Every row comes from one small tree of marks. Brackets hold a mark, then the marks that hang from it, in alphabetical order. Every link used is in the known rows. Which tree was each row made from?
Known rows
[G [R K S W]]: [ 2.98 -0.19 -3.34  0.81 -0.65 -0.32 -0.04 -0.36 -0.46 -0.20 -1.68 -0.04
  3.09  2.05  0.01 -1.69  0.56 -2.26 -3.84 -1.21 -0.98 -1.67 -2.54 -3.89]
[E [K [R B W]] S]: [ 1.31 -2.47 -0.58  0.19 -1.84 -0.16 -0.83 -0.53 -0.94 -0.81 -1.97  0.29
  3.65  1.98 -0.03 -1.51 -0.44 -2.13 -2.82 -1.80 -1.70 -0.05 -3.38 -1.25]
[E [K [R B]] S]: [ 1.49 -1.26 -0.33 -0.41 -1.74 -0.09 -0.73  1.31 -0.97 -1.32 -2.85  0.46
  3.35  1.64  0.04 -1.05  0.36 -2.01 -3.15 -1.59 -1.54 -0.20 -3.25 -0.19]
[F A [K [R B W]]]: [ 2.07 -1.08 -1.66  0.56 -1.67 -0.52 -0.83 -0.66 -1.20 -0.77 -0.43  1.23
  4.05  2.25  0.95 -0.83  0.50 -2.59 -3.02  0.46 -1.13 -1.32 -0.24 -4.42]
[R B S W]: [ 3.34 -0.20 -2.18  1.33 -0.87 -1.06  0.21 -0.61 -1.11 -1.27 -1.75 -0.97
  3.00  2.43 -0.36 -1.78  0.19 -3.42 -3.60 -1.46 -1.50 -0.96 -0.87  0.18]
[A F]: [ 4.28 -0.47 -0.86  2.78 -1.51 -0.84 -0.48  1.48 -1.37 -2.94 -2.45  1.00
  2.59  1.67 -0.28  0.63  1.77 -0.53 -4.51 -0.41 -0.57 -1.70 -0.55 -3.11]
[W [L J] R]: [ 3.52  1.18 -1.05  0.42 -0.21 -1.09  1.89 -3.49 -0.17 -4.97 -3.15  2.29
  2.13  3.42 -0.74  1.13  0.30 -0.16 -4.44  0.70 -0.52 -1.81 -0.97 -1.78]
[K [R W]]: [ 3.24 -1.46 -1.13  1.52 -1.10 -1.50 -1.02 -0.78 -1.01 -1.48 -1.36 -0.18
  3.27  1.73 -0.38 -0.78 -1.40 -0.21 -3.95  0.86 -0.98 -2.00 -0.80 -4.49]
[W [L J Q] [R B K S]]: [ 2.35  1.91 -1.62 -0.24 -0.48 -0.17  3.28 -5.82 -0.79 -1.49 -3.07  2.12
  2.26  2.79  0.11  0.80 -0.68 -3.68 -2.34 -0.60 -0.86 -1.00 -1.90  1.98]
[Q L]: [ 3.44 -1.04 -1.04  1.79 -0.77 -0.50  0.92  0.93  0.51 -3.21 -0.98 -0.84
  0.92  3.48 -0.72  0.22  2.18 -0.09 -3.50 -0.44 -0.53 -1.90 -0.74 -3.80]
[R B W]: [ 3.66 -1.39 -2.07  1.36 -0.87 -1.22 -0.05 -0.94 -1.25 -1.80 -1.61 -0.79
  3.15  2.52 -0.53 -1.21  1.24 -3.25 -3.61 -1.10 -1.07 -0.99 -0.83 -3.81]
[A [F K]]: [ 2.55 -0.40 -0.56  2.32 -1.68  0.32 -0.58  1.55 -1.37 -4.45 -2.72  2.20
  3.27  1.78  0.48  0.31  2.28 -1.06 -4.03 -0.59 -0.52 -1.77 -1.03 -3.44]
[A [F [K R]]]: [ 2.06 -0.26 -0.36  1.93 -2.10 -0.23 -1.03  1.51 -1.16 -3.31 -2.82  2.91
  3.51  1.46  0.82  0.53  0.45 -0.72 -3.79  0.87 -0.60 -1.76 -0.81 -3.35]
[K [R S [W L]]]: [ 2.64 -1.23 -0.51  1.58 -0.94 -1.30 -0.12 -1.90 -0.10 -0.94 -2.70  0.30
  2.59  2.72 -0.35 -0.36 -2.50 -0.03 -3.92  0.82 -1.32 -2.21 -0.95 -0.90]
[R B K S [W L]]: [ 2.10 -0.94 -1.44  1.28 -0.99  0.16  1.04 -1.91 -0.84  1.20 -3.42 -0.26
  2.82  2.96  0.08 -0.84 -0.28 -4.50 -3.10 -2.32 -1.33 -1.24 -2.14 -0.76]
[E [K [R B S [W L]]]]: [ 1.31 -2.18 -1.31  0.66 -1.39 -0.40  0.02 -0.89 -0.82 -0.39 -3.09  0.64
  3.04  2.80 -0.08 -0.58 -1.20 -1.97 -2.82 -1.34 -1.49 -1.40 -2.35 -0.46]
[J [L Q]]: [ 3.32 -1.42 -0.39  1.28 -0.59 -0.55  0.33 -1.68  0.02 -3.28  0.87 -1.23
  2.33  2.97 -0.63  0.24  1.77  0.91 -3.50 -0.23 -0.21 -2.36 -0.79 -3.92]
[F A [K R]]: [ 2.31 -0.18 -0.91  0.49 -1.49 -0.12 -0.99  1.20 -1.17 -2.06 -0.98  1.17
  3.70  1.74  0.91 -0.16  0.87 -0.42 -3.85  0.85 -0.86 -2.15 -0.27 -4.25]
[G [L J Q] [R B K]]: [ 2.85 -0.99 -2.64 -1.17 -1.04 -0.61  4.38 -3.26  0.65 -1.90 -1.13  1.25
  2.66  3.25  0.32  0.52  3.48 -4.82 -2.78 -0.43 -0.02 -0.96 -2.55 -3.61]
[G [L J Q] [R B K S W]]: [ 2.40 -1.22 -3.03 -0.58 -1.07 -0.55  4.49 -4.99  0.74 -0.80 -0.27  0.85
  2.81  3.40  0.32 -0.64  1.63 -5.13 -2.48 -0.94 -0.54 -0.75 -2.78 -1.21]
[V [E [K R] S]]: [ 1.64 -0.67  0.43  0.22 -0.70  0.18 -0.84  1.80 -0.66 -2.09 -2.65  0.15
  2.60  0.79  0.12 -1.08  0.46  0.16 -3.72 -1.63  0.32 -0.51 -2.90 -1.21]
[F [K [R B]]]: [ 1.40  0.25 -1.08 -0.24 -1.40 -0.38 -0.69  1.28 -1.07 -3.05 -2.95  1.44
  3.78  1.83  0.75 -0.58  0.63 -2.83 -3.23  0.57 -0.92 -1.40 -1.01 -2.94]
[K R]: [ 3.37 -0.17 -0.83  0.79 -1.01 -1.41 -0.85  1.23 -0.96 -2.04 -2.32 -0.04
  2.96  1.47 -0.24 -0.19 -0.57 -0.11 -4.34  1.10 -0.77 -2.10 -0.69 -3.38]
[A [F [K [R B S [W [L J]]]]]]: [ 1.31 -0.90 -0.97  0.94 -2.02 -0.18  1.11 -2.55 -0.35 -2.91 -3.15  4.33
  3.30  2.77  0.87  0.69 -0.97 -2.42 -3.25  0.71 -0.95 -0.89 -0.92  0.55]

Write each row's tree
[ 2.35 -2.09 -1.33  1.32 -1.02 -0.04  0.83 -2.26 -1.04  0.66 -3.35  0.01
  2.94  3.14 -0.04 -0.22  0.77 -4.34 -3.09 -2.01 -0.92 -1.27 -2.11 -4.70] : [R B K [W L]]
[ 2.40 -1.69 -1.35  0.04 -0.82 -1.56  2.09 -5.51 -0.36 -1.20 -2.08  1.36
  2.55  2.82 -0.14  0.18 -2.34 -2.00 -2.65  1.02 -1.02 -1.30 -0.70  1.31] : [K [R B S [W [L J Q]]]]
[ 1.05 -3.49  0.56  0.83 -1.53  0.20 -0.48 -1.81 -0.27 -1.51 -2.75  0.73
  2.97  2.62 -0.27 -0.57 -0.93  0.26 -3.33 -1.45 -1.52 -1.07 -3.61 -2.01] : [E [K [R [W L]]] S]
[ 3.73 -1.53 -1.99 -0.38 -0.56 -1.38  3.99 -3.46  1.11 -4.92 -0.44  0.98
  2.09  3.49 -0.50  0.75  3.33 -1.16 -3.75  0.79  0.11 -1.74 -1.67 -3.74] : [G [L J Q] R]
[ 2.96 -0.38 -1.22  1.39 -1.16 -1.40 -0.80 -0.46 -0.85 -0.95 -1.48 -0.40
  3.16  1.60 -0.24 -1.30 -2.35 -0.41 -4.04  0.59 -1.35 -1.93 -0.83 -0.94] : [K [R S W]]
[ 1.61 -2.03  0.03  2.62 -1.95 -0.26 -0.56 -1.46 -0.45 -2.81 -3.10  3.43
  3.23  2.61  0.64  0.89 -0.43 -0.42 -3.51  0.94 -0.74 -1.86 -1.02 -4.26] : [A [F [K [R [W L]]]]]
[ 3.29 -1.78 -2.39  0.21 -0.67 -1.33  4.05 -5.20  1.29 -3.79  0.42  0.72
  2.30  3.70 -0.45 -0.39  1.52 -1.41 -3.45  0.32 -0.46 -1.60 -1.86 -1.24] : [G [L J Q] [R S W]]
[ 2.60  0.76 -0.91  1.24 -0.57 -0.56  1.60 -4.48 -0.92 -0.61 -3.40  1.25
  2.26  2.99 -0.07  1.00  0.49 -3.48 -2.27 -0.53 -0.73 -1.36 -1.76 -3.00] : [W [L Q] [R B K]]
[ 2.37  2.83 -1.85 -0.49 -0.68 -0.09  2.56 -3.02 -0.44 -1.49 -3.89  2.22
  2.58  3.06  0.12  0.35 -0.57 -3.97 -3.44 -0.83 -1.02 -0.85 -1.90  1.84] : [W [L J] [R B K S]]
[ 1.40 -1.29 -0.88  0.71 -0.42 -0.37  0.15 -0.28 -0.45 -0.50 -3.29  0.52
  2.40  2.20  0.18 -0.71 -0.58 -1.57 -3.15 -1.53  0.29 -1.00 -1.94 -0.65] : [V [E [K [R B S [W L]]]]]
[ 1.42 -1.31 -1.29 -0.47 -0.35 -0.26  1.34 -1.61 -0.46 -1.64 -2.91  1.38
  2.50  2.17  0.13 -0.41 -0.79 -1.63 -3.18 -1.40  0.57 -0.76 -1.92  0.48] : [V [E [K [R B S [W [L J]]]]]]
[ 3.11  2.77 -2.03  0.87 -0.95 -0.51 -0.06  0.16 -1.53 -0.62 -2.70  0.47
  3.25  1.86  0.05 -0.64  0.69 -4.28 -3.37 -1.06 -1.04 -0.95 -1.72 -3.20] : [W [R B K]]
[ 2.09 -0.78  0.17  0.66 -0.32  0.64 -0.45  1.90 -0.94 -3.19 -2.55 -0.49
  2.39  1.17 -0.22 -1.28  2.28 -0.21 -3.93 -3.07  0.38 -0.52 -3.10 -1.33] : [V [E K S]]
[ 1.66 -1.49 -1.96  0.45 -1.51 -0.47 -0.56  0.43 -1.47 -0.41 -1.95  0.02
  3.66  1.85  0.08 -1.52 -1.02 -2.32 -2.89 -1.51 -1.52 -1.22 -2.30 -0.48] : [E [K [R B S W]]]
[ 2.95 -1.21 -1.35  1.50 -0.71 -1.01  0.97 -2.16 -0.25 -1.17 -3.18 -0.18
  2.40  3.60 -0.54 -0.72  0.10 -2.89 -3.57 -1.11 -1.43 -1.21 -0.98  0.14] : [R B S [W L]]
[ 2.26 -2.94 -1.64  0.25 -0.69  0.05  2.80 -6.35 -1.38 -0.70 -2.18  0.82
  2.75  2.95 -0.02  0.50  0.49 -4.07 -2.24 -1.63 -0.41 -1.12 -2.10 -3.27] : [R B K [W [L J Q]]]
[ 2.29  0.07 -1.45 -0.03 -1.62 -0.41 -0.74  1.18 -1.15 -1.30 -1.31  1.37
  3.87  2.01  1.03 -0.25  1.23 -2.45 -3.29  0.61 -1.01 -1.48 -0.13 -3.45] : [F A [K [R B]]]
[ 1.97 -1.77 -1.73  0.18 -0.70  0.30  3.05 -5.99 -1.16 -0.18 -2.28  0.61
  2.65  2.81  0.13 -0.08 -0.51 -4.21 -2.19 -1.95 -0.89 -1.06 -2.14  0.67] : [R B K S [W [L J Q]]]
[ 1.41 -1.17 -0.03  2.54 -1.98 -0.06 -0.36 -1.19 -0.35 -2.43 -3.18  3.29
  3.10  2.53  0.74  0.47 -1.17 -0.59 -3.57  0.75 -1.08 -1.86 -1.10 -1.34] : [A [F [K [R S [W L]]]]]
[ 1.79 -0.84 -1.00  1.04 -0.41 -0.18 -0.74  1.00 -1.14 -1.28 -1.83 -0.26
  2.85  0.95  0.08 -1.53 -0.79 -0.13 -3.56 -1.56  0.41 -1.47 -2.05 -1.39] : [V [E [K [R S W]]]]
[ 2.09 -2.17 -0.59  2.17 -0.66  0.48  1.36 -4.55 -1.13  0.20 -2.27 -0.58
  2.41  2.45 -0.02 -0.27 -0.86 -1.70 -2.75 -1.90 -0.95 -2.30 -2.33 -1.57] : [R K S [W [L Q]]]
[ 1.94 -2.74 -1.26  1.07 -1.39 -0.31 -1.05  0.12 -1.64 -1.62 -1.53 -0.03
  3.57  1.69 -0.21 -0.91 -0.56 -0.13 -3.41 -1.17 -0.99 -2.00 -2.41 -4.54] : [E [K [R W]]]
[ 2.36  1.85 -1.07  1.17 -0.52 -0.40  1.84 -4.19 -0.79 -0.13 -3.55  1.06
  2.15  2.81  0.07  0.49 -0.50 -3.59 -2.29 -0.77 -1.18 -1.32 -1.86  0.61] : [W [L Q] [R B K S]]
